Each row was made from one walk, in order. Every step used is in the known rows, and no mark comes twice. Write each row's walk.
Known rows
pani > fidi > pavaz > pupuz > rezol: [  1   9   4 -11   2 -32  -3  12  14   8  11   9 -11   6   6   6  -3  10
  18   8]
rezol > fidi > pavaz > pupuz > fara: [ -6  16  -2 -12  15 -25  -4   4  13   8  10   6 -12  12   5  -2  -9  13
  -6   1]
rezol > pivo > pani > fidi > pavaz: [ -2   7   5 -12  16 -28  -1  13  13   9  10  -1 -24  -2   6  -6   8  15
  34   5]
pupuz > rezol > pivo: [ -4  14  -1 -10   7 -23  -4  10  12  12   2   8 -13   1  17  -3   4  12
  12  15]
pani > fidi: [ -3   7   5  -9   0 -29  -9  11   6  11  -1  12 -14   2   1   8   7  13
  14  14]
pivo > pavaz > pupuz > rezol > fidi: [ -7  11  -3  -6  10 -27   0   1  13  11   0   8 -15   2  21   3  -4   6
 -12  -7]
pani > fidi > pavaz > pupuz: [ -2   8   7 -11   1 -32  -8   7  10   7   9   7 -18   8   2   0   0  12
  13   5]
pavaz > pupuz: [ -7  14   1  -8  -1 -26 -12  -2   7  10  -2  11 -21   8   9  -3  -1  10
  -4  13]
pivo > rezol: [ -4  16   6  -8   0 -28 -15   6   8   7  -1   5 -14   0  11   1   1  10
  -3   3]
pani > fidi > pavaz > pupuz > rezol > pivo: [ -1   7   3 -12   8 -29   2  13  15   8  15   6 -11   6   9  -3   1  12
  25  -2]
fidi > pavaz > pupuz > rezol > pivo: [ -3  15   0 -12   8 -26  -3   6  16   7  12   4 -17   7  17 -10  -3  12
  11   7]
pivo > rezol > fidi > pavaz > pupuz > pani: [-12  17   7  -7  11 -29  -2   6  12   4  16  -4 -14   7  15 -12   0   1
 -18 -19]
pivo > pani > fidi > pavaz > pupuz: [ -3   7   5 -10   9 -32  -5   6  12   8   8   3 -25   3   4  -1  -1  11
  22   3]
fidi > pavaz > pupuz: [ -4  16   3 -11   0 -29 -12   0  12   7   6   6 -23  10   9  -8  -3  12
  -1  15]
fara > pupuz > pani > fidi: [-10   5  12  -6   3 -28  -3   9   4  14   0   4 -11   3   9   8  12  -5
  13 -10]
rezol > fidi: [ -9  13   1  -9   9 -25  -6   3   7  12  -3   7 -18   6  16  -5   9  13
 -15  14]
fara > pupuz: [ -7  12   8  -8   2 -27 -12  -2   5  13  -9   4 -20   6  20   0  10   5
  -2   3]
pupuz > pani: [-10  16   4  -7  -1 -25  -9   8   9  12   2   9 -17   4   6   1   3   2
   1  20]
fara > pupuz > rezol > pivo: [ -6  11   5  -8  10 -23  -3   3  10  13  -3   1 -13   3  27  -3  10   5
  10  -4]
fidi > pavaz: [ -1  19   5 -12   0 -29 -14   6  13   8   5   6 -22   7   9  -5   2  14
   4  25]
fidi > pavaz > pupuz > rezol > pivo > pani: [ -4  14  -1 -11  17 -26   1   5  18   9  11  -2 -24   2  19 -12  -3  10
  20   6]

Write each row's walk
[ -3  17   1 -11  11 -29  -2  10  16  10   8   3 -13   7  20  -5   4  13
  -6  18]
pupuz > rezol > fidi > pavaz
[ -6   8  15  -8   3 -31  -4  11   9  11   8   0 -13   6   9   4  10  -3
  16  -8]
fara > pupuz > pani > fidi > pavaz
[-12  14   2  -6  -1 -25  -7   3   8  11   3  10 -19   7   7  -3  -1   0
  -4  10]
pavaz > pupuz > pani
[  0   8   3 -12  17 -29   3  18  17  10  12   0 -17  -4  10   0   5  13
  38   7]
pupuz > rezol > pivo > pani > fidi > pavaz
[ -9  17   5  -9   0 -27  -8   4  13   8  13   5 -20  10   7  -8  -4   2
  -1  11]
fidi > pavaz > pupuz > pani
[-12  13   9  -5   2 -25  -7   2   6  14  -4   3 -17   5  16   0   9  -6
  -1   1]
fara > pupuz > pani
[ -2  13  -1  -9   6 -24  -4   8  14  12   0   7 -15  -4  16   3  -2   9
  14   3]
pupuz > rezol > pivo > pavaz
[ -8  14   2 -11  10 -28  -5  -1  12   7   7   3 -22  12  16 -13   2  12
 -16   5]
rezol > fidi > pavaz > pupuz
[ -8  10   1  -8   5 -24  -7  -2  10   9  -1   7 -23   2  12  -6  -3   8
   5 -10]
rezol > pivo > pavaz > pupuz
[ -8  15   4  -8  10 -28  -8   6   7   7   0   2 -13   2  17  -5   6  11
 -18  -7]
pivo > rezol > fidi
[ -4  11   9 -10   0 -31  -5  16  12  10  13   6 -13   5  -2   5   4   5
  18  13]
pupuz > pani > fidi > pavaz
[ -5  11  -3  -9  10 -21  -6   2  11  10   2   9 -12   2   2   6 -15   9
  14 -14]
rezol > pivo > pavaz > pupuz > fara
[ -5   3   6  -7  19 -27   6  10  10  14  -2  -2 -15  -5  22   4  13   4
  33 -15]
fara > pupuz > rezol > pivo > pani > fidi
[  0   8   2  -9  10 -33   0  10  16   9  10   3 -18   1   9   5  -3  10
  27   6]
pivo > pani > fidi > pavaz > pupuz > rezol
[-11   3   5  -6   5 -25   2   9   9  11   8   7 -15  -1   3   3  -1  -1
  20 -22]
rezol > pivo > pavaz > pupuz > pani > fidi
[ -7  15   6  -9  11 -30  -6   3  11   3  10  -3 -17   7  18 -14   0  10
 -18 -15]
pivo > rezol > fidi > pavaz > pupuz
[ -5   5   5 -11  16 -28   0   8  12   8  11  -1 -25   2   7  -9   3  13
  29  -5]
rezol > pivo > pani > fidi > pavaz > pupuz
